What can hang from each mark
V: Q W
Q: V
B: V
T: J W
J: V
R: T
Z: J Q W
W: V Z

Each row was made from one small tree. The marks that hang from a mark follow it in brackets, in alphabetical order. Every link used is in the known rows. Write each row's tree.
Known rows
J[V[Q W]]: -0.28,-0.03,+0.47,+0.52,+1.19,-0.65,-0.43,+2.19,-1.63,-0.43,-4.06,+0.07,-1.12,-2.00,-1.81,+0.77,-0.23,+0.00,+1.36,-0.80,-0.53,-1.81
T[J W[Z]]: -1.67,-0.52,+1.08,-2.50,+2.19,+1.33,-1.12,-2.06,-1.40,+1.38,-2.45,-2.14,+2.55,+0.58,-1.26,+0.77,-1.30,+1.69,+2.03,-0.51,-1.81,-1.93
J[V[W]]: -0.06,-0.23,+0.18,+0.37,+1.03,-0.11,-1.44,+1.30,-0.89,-0.73,-2.30,-0.08,-0.98,-1.73,-1.78,+0.97,+0.06,+0.65,+0.51,-1.29,-0.93,-0.68
T[J[V[Q]] W[Z]]: -0.84,-0.32,+1.29,-2.69,+2.00,+0.95,-1.41,-0.92,-2.10,+1.06,-4.15,-1.43,+1.84,-0.86,-2.92,+0.87,-2.14,+1.56,+2.50,-1.01,-2.24,-2.64
Q[V[W]]: -1.59,-0.32,-0.62,+0.93,+1.52,-1.06,-0.53,+0.98,-1.18,-1.91,-0.46,+0.34,+0.59,-0.58,+0.57,+0.79,+0.09,+1.06,-0.03,-0.73,-1.20,+1.60
J[V]: +1.42,+0.15,+0.08,-0.45,-0.51,+0.04,-1.49,+0.81,-0.27,-0.74,-0.69,+0.86,-0.89,-1.70,-2.27,+0.22,-0.91,+0.57,-0.14,-1.24,-1.13,+0.09
B[V[Q W[Z]]]: -1.52,-1.16,+1.06,-0.24,+0.30,+1.05,+1.26,-0.20,-2.89,+0.04,-4.44,+0.04,-0.37,-2.42,-0.21,+0.20,-0.88,-1.01,+2.77,+0.62,+0.38,-2.96
T[W[V[Q]]]: -0.71,+0.10,+0.63,-0.55,+2.96,-0.72,+0.04,+0.52,-0.01,+0.28,-1.82,-0.60,+0.70,+0.79,-0.34,-1.14,-1.55,+2.15,+1.66,-1.08,-0.83,-0.65
V[Q W[Z[J]]]: -2.34,-0.92,+0.41,+0.82,+1.92,+0.32,-0.11,+1.49,-2.38,+1.65,-6.03,-0.41,+1.08,-1.62,+0.07,+2.18,+0.72,-0.77,+2.40,+1.07,+1.09,-2.73
V[Q]: -0.29,+0.27,+0.32,+0.22,+0.33,-0.73,+1.44,+1.20,-1.00,+0.44,-2.47,+0.21,-0.24,-0.37,-0.05,-0.29,-0.40,-0.94,+1.24,+0.72,+0.52,-1.70
Z[J Q W]: +1.76,+0.51,+0.19,+0.43,+1.68,-1.52,-4.57,+2.48,-1.34,+1.14,-2.13,+0.19,+1.14,-0.17,+2.21,+0.84,-0.07,+2.55,-5.79,+0.52,+2.72,-2.35
W[V Z[Q]]: +0.20,+0.09,+0.83,-1.67,+0.93,+1.65,-2.33,-0.79,-0.28,+1.30,-0.19,+0.75,+0.62,-1.25,-1.63,-0.53,-1.71,+1.73,+0.55,-1.86,-0.89,-0.15
R[T]: +0.85,+1.12,-1.42,+1.49,-0.43,+0.44,-0.86,-0.16,+1.27,-0.07,-1.51,+0.30,-0.20,+0.58,-2.03,-0.96,+0.09,+0.57,-1.71,-1.22,-0.94,+0.95
V[W[Z[J]]]: -2.14,-1.18,+0.04,+0.60,+1.62,+1.01,-1.55,+0.27,-1.32,+1.24,-3.57,-0.59,+1.37,-1.20,+0.14,+2.47,+1.09,+0.19,+1.15,+0.38,+0.47,-1.08
Z[Q]: +0.53,+1.11,+0.74,+0.11,+0.94,-0.87,-1.08,+1.35,-0.29,+0.02,-0.48,-0.84,-0.25,-0.03,+0.71,-0.34,-0.01,+0.80,-2.07,-0.14,+0.45,-1.89
V[Q W]: -2.35,-0.26,+0.47,+1.45,+2.45,-1.05,+1.55,+1.97,-1.94,+0.33,-4.83,-1.13,-0.32,-0.41,+0.70,+0.74,+0.96,-0.84,+2.15,+0.62,+0.82,-2.81
Z[Q W]: +0.27,+0.92,+0.52,+0.28,+2.26,-1.48,-2.92,+0.88,-1.21,+0.08,-1.14,-0.55,+0.26,+0.51,+0.59,-0.96,+0.06,+1.31,-4.18,-0.93,+1.73,-2.51
T[J W[V]]: -0.34,-0.12,+1.11,-2.26,+2.84,+0.12,-0.61,-0.85,-0.72,+0.70,-0.85,-1.99,+1.11,+1.34,-0.04,-0.60,-2.11,+3.57,+1.40,-1.31,-2.25,-1.12
T[J[V] W[Z[Q]]]: -0.43,+0.13,+1.42,-2.78,+2.28,+0.88,-2.70,-0.87,-1.73,+0.92,-3.19,-1.95,+1.84,-0.63,-2.53,+0.83,-1.92,+2.46,+0.90,-1.47,-2.35,-2.74

Which tree is each row?
-0.43,-0.49,+0.63,-1.61,+0.48,+1.72,-0.53,-0.82,-0.79,+1.57,-1.62,+1.42,+0.59,-1.49,-2.17,-0.48,-2.03,+0.51,+2.90,-1.25,-0.70,+0.00 : W[V[Q] Z]
+0.62,-0.79,+0.36,-1.48,+0.08,+1.68,-1.68,+0.22,-0.86,+2.33,-2.28,+1.91,+1.24,-2.01,-1.04,+0.73,-2.06,+1.37,+1.80,-0.20,-0.07,+0.07 : W[V[Q] Z[J]]
-1.15,-0.99,+1.01,-0.34,+0.38,+1.29,-0.13,-0.60,-2.29,-0.23,-2.87,-0.37,-0.31,-2.19,+0.08,+0.28,-0.61,-0.03,+1.24,+0.09,+0.11,-2.43 : B[V[W[Z[Q]]]]
-0.92,-0.04,+0.40,-0.74,+2.35,+0.02,-2.77,+0.28,-0.60,+0.60,-2.47,-0.43,+2.80,-0.36,-0.41,+1.09,-0.90,+2.02,-0.38,-0.23,-0.44,-0.68 : T[W[Z[J Q[V]]]]
-0.75,+0.19,+0.32,-0.87,+0.35,+0.92,-2.23,-0.55,-0.98,+0.19,-0.89,+0.58,+1.61,-1.50,-1.42,+0.67,-0.70,+0.24,-0.33,-0.73,-0.63,-0.20 : W[Z[Q[V]]]
-2.12,-0.60,-0.54,+0.43,+1.38,-0.11,-1.13,+0.14,-1.44,-1.42,-0.95,+0.59,+1.33,-1.15,-0.36,+1.24,-0.04,+0.67,+0.68,-0.87,-1.34,+1.63 : Q[V[W[Z]]]
-0.06,+0.77,-1.03,+0.51,+1.35,+1.12,-1.90,-1.03,+1.39,+0.53,-2.44,+0.10,+1.10,+0.71,-3.27,-1.25,-0.98,+2.03,-0.28,-2.36,-1.82,+1.07 : R[T[W[V Z]]]
+1.25,-0.18,+0.60,-1.58,+0.51,+1.65,-3.47,+0.35,-0.37,+2.07,-0.88,+1.19,+1.25,-1.73,-0.49,+0.68,-1.80,+2.59,-0.57,-0.85,-0.23,-0.05 : W[V Z[J Q]]
+0.21,-0.36,+0.68,-1.36,+0.65,+0.41,-0.92,+0.10,-1.80,+0.13,-1.94,-1.39,-0.35,-0.82,-0.94,+1.09,-0.73,+1.41,+0.74,-0.77,-1.77,-1.79 : T[J[V[W]]]
-1.01,-0.89,+0.97,+0.28,+0.41,+0.10,+1.87,+0.62,-2.60,-0.46,-3.93,-0.23,-1.10,-1.85,+0.80,-0.22,-0.72,-0.60,+2.11,+0.84,+0.47,-2.95 : B[V[Q W]]
+0.15,+1.00,+0.02,+0.37,+2.34,-2.06,-3.32,+1.21,-1.57,-1.26,-0.31,+0.34,+0.72,+0.13,+0.64,-0.94,-0.54,+1.96,-4.66,-1.35,+0.81,-0.83 : Z[Q[V] W]
+0.04,+0.81,-0.49,-0.53,+1.46,+1.22,-1.33,-1.20,+0.19,+1.12,-3.46,-0.77,+1.22,+0.79,-3.04,-1.06,-1.67,+2.41,+0.40,-2.00,-2.40,-0.41 : R[T[J W[V[Q] Z]]]
+1.08,+0.10,+0.83,-1.85,-0.20,+0.21,-0.27,+0.36,-1.87,+0.40,-2.01,-0.58,-0.45,-1.00,-1.30,+0.47,-1.60,+0.85,+0.84,-0.37,-1.61,-2.01 : T[J[V[Q]]]
-1.05,-1.32,+0.91,-0.12,+0.07,+1.05,+0.70,+0.31,-2.91,+0.44,-4.79,+0.26,-0.06,-2.69,+0.38,+0.81,-0.94,-0.53,+2.26,+1.12,+0.70,-2.90 : B[V[Q W[Z[J]]]]
+1.44,-0.58,-0.22,+0.42,+0.08,-0.11,-2.62,+2.47,-0.72,+0.53,-2.60,+0.63,+0.18,-1.94,+0.42,+2.44,-0.09,+1.69,-1.26,+0.52,+0.26,-0.28 : Z[J[V[W]]]
-1.70,+0.14,+0.61,-0.77,+2.65,+0.04,-1.95,-0.48,-0.55,+0.06,-2.04,-0.72,+2.35,-0.04,-1.20,+0.27,-0.85,+1.46,+0.40,-0.92,-0.94,-0.73 : T[W[Z[Q[V]]]]
-1.76,-0.66,+0.41,+0.71,+2.07,+0.61,-2.07,+0.95,-1.45,+1.27,-3.79,-1.02,+1.23,-1.24,+0.49,+2.27,+1.09,+0.60,+0.17,+0.28,+0.75,-1.96 : V[W[Z[J Q]]]
+0.69,-0.82,-0.06,-1.16,-1.02,+1.95,-3.08,-0.23,-0.76,+1.49,-2.09,+1.46,+1.59,-2.51,-1.93,+2.19,-0.80,+0.39,+0.22,+0.10,-0.14,+0.19 : W[Z[J[V]]]
+2.06,-0.40,-0.34,+0.08,+0.55,-0.94,-3.82,+2.31,-1.77,+0.78,-3.31,+1.69,+0.60,-1.57,-0.12,+1.23,-0.84,+1.73,-3.23,+0.14,+1.77,-1.21 : Z[J[V[Q]] W]
+0.97,+0.49,-0.05,+0.92,+1.39,-1.59,-3.15,+3.58,-1.19,-0.30,-1.70,+0.10,+1.02,-1.18,+2.73,+2.01,-0.01,+2.74,-3.65,+0.82,+0.54,-0.63 : Z[J Q[V[W]]]
-0.81,-1.56,+0.63,-0.30,-0.15,+1.56,-0.32,-0.56,-2.22,+0.16,-3.05,+0.12,+0.09,-2.42,+0.40,+1.00,-0.69,+0.07,+1.40,+0.65,+0.23,-1.71 : B[V[W[Z[J]]]]
